Known rows, with every step that occurs:
vemi > pala: [ 21  -1  -8   4 -10  21  35  -5 -17   7  -1  15  24   2  -2  19  -6  -3
 -14   5  10 -20 -12 -26 -10   4  13  -3  14  10 -32 -13  -7 -22  25 -22
   5  34  -9 -18  17]
mifo > zuteg > mase: [ 17   3   5   4  -8 -20   7 -25 -21  14 -30  -8   8  10 -27  -3 -12 -13
  -3  28  18  20  -1  -5  -4  -1   6  21 -14  14 -43   4 -16  -7  47  13
  -8  -1 -23  -1  17]
barim > suse > misur: [ 13 -18 -10  14   0 -21  22  13 -16  24 -21  12   6  33   6 -23 -16  -8
   0  12  11 -17   6  16  -8  11  -1   4  18  -6  -9  15   0  13  -1 -10
   6  10  -3 -17   8]
barim > zuko > vemi: [  1 -20  -8  -8  -8  19  40  -7 -11   4  20  17   6  -6 -13 -10  -7 -19
  -5  -1  -3 -31  -4   7 -11  -5   3   0  25 -15 -17  -3  -7 -12  -6 -15
   2  25  10 -14   3]
suse > misur > zuteg > mase > pokiz: [ 25 -28 -24   1   4 -21  12  11   2  21   1 -14   5  12  -9 -17  -1 -31
   7  11   4  -3 -11  23 -24  16   7  16   5   8   0   0  -5  25   9 -20
 -17 -13  -5 -14  -2]
rilorad > vedo > mase > pokiz: [ -5   2  11  13  16  -5  -7 -27 -11   4  22   5  15 -48   5  38  20  -8
  -4   8   5 -13  -3  -1 -23  20  -4   5  -7  17  -6  13  -8   4  27 -21
   4  22   0  14  -7]
nizu > zuteg: [ 12   6  -2  10   1   1   7 -19  -2  16 -26   7  17  18 -11  -3  -4   5
  -3  17  21  13   5   0   9   0   5  11 -14  21 -35   4  -9  -4  28  -3
  11  18 -11   1  31]
rilorad > vedo > bopi: [ 16   2   6  14   9   6 -28 -39 -21 -12  -1  10  29 -53  11  70  10  12
  -7  -2  33 -12  -1  -5  10  13  -2  15   9  19 -25  21  -4 -30  20 -31
  33  41  10  28   3]
zuko > vemi: [ 14 -11  -5  -7 -10  19  16 -10 -18  10   9  17  26  -2 -12   6   6 -13
  -5   3  16 -22  -8   8 -13   1  11  -2  10   1 -19  -3   0 -18  14 -25
   7  21   0  -9   7]
bopi > vedo > mase > pokiz: [ -2  -2  10  12  20  -4  -3 -28 -16   2  22  14  16 -44   4  34  21  -4
  -7  11   9  -7  -4  -6 -25  19  -3   7  -7  19  -5  11  -8   3  23 -20
   4  20   3  14  -7]
zuko > vemi > zuteg > barim: [ 12 -13   5   8 -20   8  34  -4 -23  11   6   7  28   5  -4 -15  -3 -17
 -17  11   9 -18 -15 -11 -20 -14  24   9  14  -1 -27  -7 -11 -12  23 -25
   0   5   9 -16  19]
bopi > vedo > mase > pokiz > barim > suse: [ -7  -3  15  23  27 -12   2 -16 -23  14  22  10   5 -33  12  20  18  -4
  -6  14  -3  -8   2   3 -32  19  -6  12   3   3   8  15   8  16   7  -6
 -13  12   4  12 -19]
pokiz > mase > vedo: [  9 -15  -1  17  12 -25 -11  -3 -22  10 -22  13  10  13   1  -7   7  -8
   2   5  13  -5  -9   9  -5  20  -7  21 -11  22  -9  13   9  12  12 -14
   6  25   7  -3 -15]
mase > pokiz > barim: [  4  -7 -10   8  11   6  20  13   0  20   0 -10   3  -5  -2  -2  18 -20
   1  15  -7 -10 -10  28 -27  13   4  14   4  -1  -1  -5  13  22   4  -8
 -16   1   0  -8 -12]
pala > vemi > zuteg > mase > pokiz > barim: [ 18  -8   2  16 -14  -8  38  17 -19  22   5 -12  28  14  -3 -16 -11 -14
 -29  23 -11 -10 -23  -6 -21 -10   8   6  21  14 -15 -19   1   5  22 -24
 -11  -3  -6 -18   5]
nizu > zuteg > mase > pokiz > barim: [  5   3  -4  11   6 -12  21   4  -8  29 -26 -10   3  15 -17 -23 -11 -18
  -1  25   5  22  -5   6 -16  -1  -2  35 -12   9 -23   2  11  24  18   7
 -23  -2 -15  -7   4]
misur > vedo > rilorad: [ 10 -13 -17  17  -1   3 -24 -37 -12 -12  -7  15  30 -20  12  54  -5   5
  -1   3  44 -17 -12 -37  -3  17   3   3  19  10 -21  28  -1 -28   9 -39
  23  45  11  24   1]
rilorad > vedo > mase > pokiz > barim > zuteg > nizu: [ -6  -1  23  18  16  -9 -16 -14 -12  -4  16 -10  14 -35  12  49  32  -9
   3   3  -9  -3  -7  -5 -24  24   2  11  -7  21  17  -1   7   8  24   6
 -18   4   8  17 -18]
rilorad > vedo > mase > pokiz > barim > suse > misur > zuteg > sepu: [ -3 -10   5  19  21 -23 -13  -3  -9  18  19  -7  -1 -25  15  16  20 -15
   2   8 -17  -9  -2  11 -31  23   1  16   6  10  28   9   5  27  11   4
 -31   1   8   8 -19]
sepu > zuteg: [ 12   7  -1   8  -5   6  11 -23  -9   7 -25  -1   6   8 -16  14   4  -2
  -8  23  16  13   0  14   4   6  13   7 -16   8 -31   4  -7 -14  31   4
  22   1  -9  -3  39]
zuko > vemi > zuteg > barim > pokiz > mase: [  2 -21   9  19 -11  -6  36   6 -26  17   7   6  15  15   2 -19 -16 -14
 -15  14  -1 -23 -15  -1 -18 -10  17  14  18 -13 -11  -5   3   3   9 -15
  -9   4  13 -24   5]
bopi > vedo > rilorad: [ 19  -1   5  14  13   8 -25 -35 -24 -14  -6  18  31 -50  15  66   7  17
  -8   1  41 -11  -6 -13   8  11  -3  16   5  24 -23  13  -3 -34  16 -26
  29  39  15  27   6]
mase > pokiz: [ 11  -7 -10  -1   6   6  23   1   0   9  -6  -2  11  -8 -10  -1  14 -21
  -3  13   8 -10 -10  17 -22  11   5   6  -3  11 -16  -1  -2  13  14 -21
   0   9  -4 -10  -1]
rilorad > vedo: [ 16   1   4  12   4   2 -12 -28 -21  -3   0   9  27 -34   7  32  13   5
  -2   2  23 -11  -4   1   8   6   5   9   0  19 -23   8  -9 -20  27 -21
  27  34   4  17  11]
mifo > zuteg > gaka: [ 19  10   1  -1 -15  -5  -9 -22 -14   7 -44  -8   7  11 -18  17  10 -10
   5  26  15  17   5  -4  17   5  16   8 -14  24 -37 -10 -21 -18  56  25
  -5   5 -10   2  26]
vemi > zuteg > barim: [ 14  -8   7  26 -17  -8  23  -5 -16   6  -9  -3  25   9   3 -13  -3  -9
 -16  20  10  -2 -16 -18 -11 -12  24  16   0  14 -37  -5 -26  -4  33 -14
  14   3   3 -12  32]
zuteg > barim > zuko > vemi: [  5 -14   2  -8  -4  -1  46  -7 -11   2  13  -9  -6 -12 -16 -14 -17 -19
  -7   3   3 -23 -12   5 -29  -8  14  22  22 -26 -30  -2 -22 -12  -7 -17
 -11  15  10 -19  12]
nizu > zuteg > gaka: [ 14  10  -5   4 -10   3  -4 -10  -6  11 -44   1  14  19 -10   7   4  -5
   5  20  19  23   3  -8  20   2  11  15 -18  30 -34 -10 -11  -8  38  15
   4  17  -7   0  31]
pala > vemi > zuteg > mase > vedo > bopi: [ 28  -8   4  14 -16 -13  16  -5 -26   7 -11   4  41   3   2   5 -17  -4
 -34  12  12  -6 -19 -25  -5  -4   3  10  17  31 -33  -3  -8 -20  27 -37
  11  18   4  -6   4]
suse > misur > zuteg > sepu: [ 28 -25 -23  -1  -7 -13 -15   8   4  13 -10  -4  10  20  -1  -3   9 -12
   5   4   3  -4 -10  14  -4  14  16   9   3  25   5 -10 -14  10  20  -5
  -5   1   3 -10  16]
zuko > vemi > zuteg: [ 12 -15  -2  10 -21  19  25  -5 -23  12   8  23  38   9  -2 -11   5 -14
 -16  10   8 -21 -11 -10  -7 -10  17  -5  12  10 -20  -7  -1 -13  27 -23
  11  11   7 -11  13]
bopi > vedo > mase > pokiz > barim > zuteg: [ -4  -7  15  19  24  -5  -6 -18 -17   1  27   1  17 -35   7  31  32  -7
  -1   9  -7  -4  -5  -4 -28  23  -2  10  -7  16  13   5   9   7  14  -6
 -11   2   9  17 -20]
misur > zuteg: [ 31 -16  -9   8   8   3 -10 -22   5   2  18  -6  18  -2  -9  10  23 -10
   7   7  13   2  -6  19 -11  15  23  -2 -14  23  -9  -5 -17  -6  14 -10
   3   3  -9   4  10]
mase > pokiz > barim > zuteg > vemi: [  7  -8   4  10  11   9  21  15   2   5  -6 -25  -2   3  -5   0  33 -24
   9  13 -14  -8  -9  15 -32  18  12  11   4   4   6 -13   9  15  -3  -2
 -31  -6  12  -9 -16]
bopi > vedo > mase > pokiz > barim > zuko > vemi > zuteg: [-15 -13  12  19  13   6  19 -14 -22  10  38  17   9 -38  11  10  17 -14
 -14  11 -18 -21  -6  -9 -29   4  -4   9  17  -2   9   3   7  11  10 -13
 -17   9  19   6 -17]

Rows:
[ 13  15  10   6  -7  11  14 -24  -4   1 -40 -11 -15   7 -16  21  12   0
  -4  27  17  10   5   1  -2  10  22   4  -5   6 -36   2 -25 -21  26   4
  10  14   2  -5  43]
sepu > zuteg > vemi
[ -4 -21  -2  17 -13   8  36  15 -24  21  20   7   6   5  -3 -24  -6 -23
  -6  10 -23 -17  -9   4 -16 -11   4  18  27 -19  -3  -8  12   7  -3   6
 -17   4  10 -14  -8]
pokiz > barim > zuko > vemi > zuteg > mase
[ 23 -23 -13  11   1 -25   6  12  -8  19 -17   2   3  35   4 -26  -3 -12
   4  10   4  -6   0  17 -12  13  12   9  11   7   7   4  -5  17   0   5
 -12   0   0 -16   5]
barim > suse > misur > zuteg > sepu
[ 14  17   9   5 -10  21  34 -18  -8   3 -37  -7 -14   9 -15  25   4   0
 -13  25  12   0   0 -21  -7   8  25   2   6   1 -41  -7 -22 -28  27  -1
  -2  23   0 -15  43]
sepu > zuteg > vemi > pala
[ 30 -15   3  13  15 -21  14 -16  -1   5  11 -24  -1   4  -9 -14   6 -15
   5  10  12   3  -6  20 -33  11  29  16  -4  -1 -13   2 -23   1  -5  -2
 -19  -7  -8  -8   9]
misur > zuteg > barim > suse
[ 24  -7   3  13 -19   3  25  -3 -14  10   4   3  41  16   1   2  -7   5
 -31  17   3 -18 -15 -13  -1 -10  14 -14  19  26 -27 -18 -16 -19  32 -35
  17  15  -2 -11  28]
pala > vemi > zuteg
[ 18 -11   8  10 -16  -6  50   0 -11   7   9 -12  21  10  -2 -13 -22  -2
 -33  16  -7 -22 -17 -14 -14 -18  16   1  31   5 -32 -18 -27 -18  16 -30
   1  11   4 -20  29]
pala > vemi > zuteg > barim > zuko
[  6 -14   8  20  17 -37   8  -5 -16   7 -19 -11 -10  -7   2  11 -25  -2
  -5   7  15  -7 -10  10 -17  17   3  40   4 -10 -16  17  -2   2 -10 -12
  -5  21  14 -10 -12]
zuteg > barim > pokiz > mase > vedo > bopi
[  7   3   4  15   7 -18  27 -12   2  19 -29 -12  -2  17 -10 -12 -28   4
  -6  20  17  11   1   5  -3  -2  12  29  -9  -3 -34   4 -15   1  12   4
  -7  11  -4 -10  29]
nizu > zuteg > barim > pokiz
[ 23 -22  -5  12   2 -26  11  10  -8  16 -20  -1   0  36   8 -14  -4 -10
   5   9  10  -6   4  19 -13  17  12   4  12   3   7   2  -3  16  -1   6
 -14   0  -2 -14   6]
barim > suse > misur > zuteg > nizu
[  8  -9  -6   7   2 -12  21  16 -18  22  -4 -13   4  -5 -13 -13  -1 -32
   1  18  -1   7 -19  13 -33   7   1  33  -3   1 -11  -1  11  24   9  -2
 -18  -4 -12 -13 -16]
zuteg > mase > pokiz > barim
[ 13  -7  12  20   1   8   0   4  -7   1  -6 -20   6  13  -3  16  31  -6
  13  10  -8  -5  -4   3 -13  15  17   7   5   9   1 -12   1  -8   1   9
 -15   2  12  -1  -1]
pokiz > barim > zuteg > vemi
[ 22 -15   3   3 -13  -1 -13   0 -11 -17 -18  -5  35  17 -10   5  25 -10
   6   1   2  10 -19 -15   0   9  18   9 -19  41  -1 -19  -4 -13  27  17
   6  -2   7  -3   8]
barim > zuteg > sepu
[-11 -24 -25  15   5 -20  -1   2  -2  25  10   4   3   9  13  11   0 -16
   3  11  -4 -24  -6  -7 -29  26  -3   2  29  -8  14  22   7  27   8 -33
 -13  12   9   1  -9]
suse > misur > vedo > mase > pokiz > barim
[  0 -19   2  26  10 -18  10   5 -15  17  -4   8  -1  14   3   5 -18   1
   1  14   3 -15  -6  20   0  14  -1   9   1  -6   4   5  11  14  -3   0
   8  20  -1 -14  -7]
barim > pokiz > mase
[  3 -20   0  27  17 -26  -6  -3 -17  11 -20  14   1   3  11  14 -16   0
  -2   5  12 -12  -3  14   3  24  -9  21   0   5   1  18  18   8  -8  -9
   8  30  16  -4 -27]
barim > pokiz > mase > vedo > bopi
[  3 -19  -1  28  18 -25  -6   1 -18  11 -22  15   3   3  14  16 -19   2
   1   6  15 -14  -5  12   3  24 -11  21  -1   6   1  15  17   6  -9  -6
   6  30  17  -5 -24]
barim > pokiz > mase > vedo > rilorad
[ 17 -14  10  23  -4 -30  35   7 -19  16  -9  -9  19  22   8 -21 -24   0
 -31  16  -5 -18 -19  -8 -12  -4   9  11  20  10 -19 -10  -8  -4  13 -30
  -6  11  11 -21   7]
pala > vemi > zuteg > barim > pokiz > mase > vedo
[ 13 -15   5  21  -1  -8   2  11 -20   7   4 -17  21  13  -7   0  15 -17
  11   9  -9   9 -14   5 -15   9   8  22  -7  10   3  -8  18   4   6  15
 -11 -14  -3  -2 -12]
pokiz > barim > zuteg > mase
[  2 -21 -16  16   7 -28  16  15 -22  22 -12  -8  -2   2   1  -7 -17 -31
   0  16   6  -3 -13  -2 -36  15  -8  36  27 -18   0  25  25  30 -11 -17
 -25   3   1  -6 -31]
zuteg > mase > pokiz > barim > suse > misur > vedo > bopi
[  9   2   2   6   2 -19  17  -9 -16  25 -26 -20  -5   7 -24 -13  -5 -24
  -2  32   2  16  -4   9 -19   3   2  28  -8   2 -26   1   0  14  36  16
 -32 -15 -19  -5  -1]
mifo > zuteg > mase > pokiz > barim
[ 18 -18   3   7   0 -11  19   6 -13  -7  -3 -19  26   8 -21 -13  14 -34
   8   9   2  11 -21  -5 -24  11   6  18 -17  22  -6  -7  10   8  13  -2
 -10 -18  -6  -9 -16]
barim > zuteg > mase > pokiz
[  1 -23  -5   0 -25  18  36   2 -17   2   8  22  15   5  -6 -25  -5 -21
 -16   5 -13 -24 -12 -14  -4 -17  10   4  24   0 -13 -14 -10  -7  11  -2
  -1  18  19 -19  10]
barim > zuko > vemi > zuteg > sepu
[ -6   2  23  20  20  -2  -7 -18  -8  -1  19 -13   4 -39   8  42  35 -10
   5   8 -10 -11  -1  -7 -30  25   3   6   1  14   9   5  -3   4  14  -7
 -20  12  13  15 -17]
rilorad > vedo > mase > pokiz > barim > zuteg > vemi
[ -1   3  14  18  10  -5 -19 -36 -17   2  23  12  23 -43   8  49  16   4
  -3   6  12 -10   1  -9 -10  17  -1   2  -7  22 -12  15 -16 -11  33 -16
  18  29  -2  19   5]
rilorad > vedo > mase
[ 12 -14   3  22   2   4  -2   6 -10   5   7 -13  22  14   0  10  25  -8
  11   5  -9  -2  -8  12  -9  13  11   8  -3  11   7 -10  16  -3   6   9
  -5  -8   4   3  -5]
pokiz > barim > zuteg
[ 15  16   7   8  -5  17  32 -14   0  12 -40   1  -2  21  -8   9  -5   6
  -8  20  17  -1   6 -32  -1   2  17   5   9  13 -46  -8 -24 -18  24  -8
 -14  39  -2 -12  35]
nizu > zuteg > vemi > pala
[  3   0  13  16  13  -5 -18 -37 -23   0  22  21  23 -40   6  43  17   8
  -7   8  15  -5  -1 -14 -12  16   0   4  -9  23 -12  13 -14 -13  28 -16
  19  29   1  19   5]
bopi > vedo > mase
[  3   0   9  21  15 -28  13 -15 -13   6 -41 -17 -18  -1  -5  17 -24  -2
  -9  19  18  11  -7  13  -8  14   5  37 -12  -9 -23  17   1  -6   4   6
  -2   2  11  -6  15]
sepu > zuteg > barim > pokiz > mase > vedo > rilorad
[ -6 -19  -9  10   1  16  49  19  -5  21  16   0  -1  -2  -1 -28   9 -32
  -8  13 -27 -26 -11  18 -28  -3   3  10  24 -16   4 -11  16  25  -5  -9
 -28  -3  15 -18 -16]
mase > pokiz > barim > zuko > vemi > zuteg
[ 12   3  10   9   2 -26  22 -23  -8  15 -30 -22 -11   9 -17  -3 -22  -2
  -6  26  13   6   2   9  -6   1  16  23  -4  -9 -39   3 -25  -9  29  13
 -16  -1  -7  -7  24]
mifo > zuteg > barim > pokiz
[-13 -19  -7  21  12  -9  -6 -20  -3   2  27  -2  15  -5   5  20  21 -19
   6  10  -4 -12 -13 -27 -40  29   6  -2   8   3  15  20  11  14   7 -21
 -17   7   6  15 -24]
misur > vedo > mase > pokiz > barim > zuteg
